In the rows, 128 means zero.
Known rows, with every step that occurs
nator -> tunebof: [136,146,98,137,123,145,146,121,132,162,73,127,104,135,147,153,145,158,78]
tegev -> nator -> tunebof: [168,115,136,152,150,129,140,134,135,154,89,136,129,90,162,107,137,177,106]
visi -> tegev: [78,154,94,136,107,124,153,124,63,126,131,108,141,90,130,152,154,95,110]
tegev -> mina: [135,100,163,78,116,135,151,132,151,139,152,124,147,92,104,112,174,123,133]
tunebof -> mina: [88,123,155,165,142,131,123,142,180,127,121,118,159,121,154,106,123,96,133]
mina -> tegev -> nator -> tunebof -> visi: [139,152,89,171,117,127,111,126,125,133,113,138,94,145,161,94,90,146,144]
nator -> tunebof -> mina -> tegev: [98,178,124,177,112,146,107,132,162,124,75,136,99,196,160,149,94,140,113]
midiniv -> tegev -> mina -> tunebof: [142,135,149,60,132,129,156,133,115,107,137,116,113,160,72,206,137,124,123]
tegev -> nator: [146,97,151,156,149,110,148,143,130,129,123,117,162,59,160,77,147,131,132]
nator -> tunebof -> midiniv -> tegev -> mina: [128,125,92,55,113,148,89,116,151,125,146,132,96,152,86,136,106,133,127]
nuda -> tunebof -> mina: [121,125,146,162,161,127,122,154,184,153,81,154,165,153,150,131,140,138,129]
midiniv -> tegev: [93,160,102,115,112,120,149,113,94,86,123,84,134,129,110,172,127,82,95]
nator -> tunebof -> midiniv: [130,110,65,128,123,145,104,131,157,162,110,136,96,133,139,93,122,140,123]
visi -> tegev -> mina -> tunebof -> midiniv: [121,104,112,72,125,136,126,153,107,142,173,146,116,117,84,140,146,127,172]
nuda -> tunebof: [139,126,111,141,140,119,151,145,137,160,75,143,151,134,140,143,174,146,110]
visi -> tegev -> mina: [100,136,140,77,98,131,149,123,87,130,168,124,147,84,94,146,168,110,128]
midiniv -> tegev -> nator: [125,135,134,127,139,106,139,126,95,80,130,96,155,91,130,136,115,103,116]
nuda -> tegev -> nator -> tunebof: [175,125,180,175,128,111,128,89,109,118,104,133,128,177,156,128,133,150,93]

Rows
[142,162,125,173,113,123,131,139,112,115,82,131,103,149,163,120,112,157,124] => mina -> tegev -> nator -> tunebof
[112,139,54,106,116,141,95,117,133,121,119,119,93,158,114,140,95,122,109] => nator -> tunebof -> midiniv -> tegev
[138,126,113,66,132,137,136,121,132,122,170,118,104,160,68,179,119,112,136] => midiniv -> tegev -> mina -> tunebof -> visi
[127,130,138,86,124,135,163,143,90,147,145,139,119,119,91,185,164,141,136] => visi -> tegev -> mina -> tunebof
[69,162,149,186,110,124,110,147,161,94,113,118,135,169,158,115,98,86,150] => tunebof -> mina -> tegev
[112,149,139,162,149,133,113,131,112,135,115,143,140,94,157,136,107,155,121] => visi -> tegev -> nator -> tunebof -> mina
[110,116,75,147,134,118,123,117,92,146,182,123,146,54,138,77,117,100,155] => tunebof -> visi -> tegev -> nator
[122,146,141,173,112,106,138,150,107,95,113,116,136,119,164,94,122,115,150] => mina -> tegev -> nator
[145,155,119,123,142,123,132,115,102,102,101,112,122,122,129,165,106,146,91] => midiniv -> tegev -> nator -> tunebof
[164,85,126,85,142,142,147,138,167,177,164,147,106,135,94,121,151,137,159] => tegev -> mina -> tunebof -> visi
[160,119,206,189,146,116,104,96,147,113,110,142,139,192,164,121,109,146,109] => nuda -> tegev -> nator -> tunebof -> mina
[132,150,113,143,132,129,138,122,72,144,109,133,129,84,147,145,134,158,102] => visi -> tegev -> nator -> tunebof
[146,108,206,107,97,115,137,87,126,103,164,122,147,177,103,130,167,100,117] => nuda -> tegev -> mina
[170,103,206,114,122,120,152,108,124,120,142,136,121,216,97,168,166,129,124] => nuda -> tegev -> mina -> tunebof
[158,64,136,74,141,139,126,165,175,156,162,149,111,130,92,105,151,137,179] => tegev -> mina -> tunebof -> midiniv
[98,142,177,195,135,116,107,156,162,87,120,126,152,135,172,83,88,105,171] => tunebof -> mina -> tegev -> nator
[105,98,108,50,109,126,92,132,145,94,194,112,133,115,77,98,115,77,163] => tunebof -> midiniv -> tegev -> mina
[149,113,166,173,169,136,113,140,177,146,96,145,141,108,171,99,105,170,123] => tegev -> nator -> tunebof -> mina
[101,120,88,82,104,138,123,107,112,154,204,130,133,83,94,101,138,94,153] => tunebof -> visi -> tegev -> mina
[124,123,85,136,134,127,101,133,95,143,138,141,122,77,144,99,113,147,139] => visi -> tegev -> nator -> tunebof -> midiniv
[146,142,85,127,142,130,111,101,117,121,130,115,113,122,124,133,85,132,109] => midiniv -> tegev -> nator -> tunebof -> visi
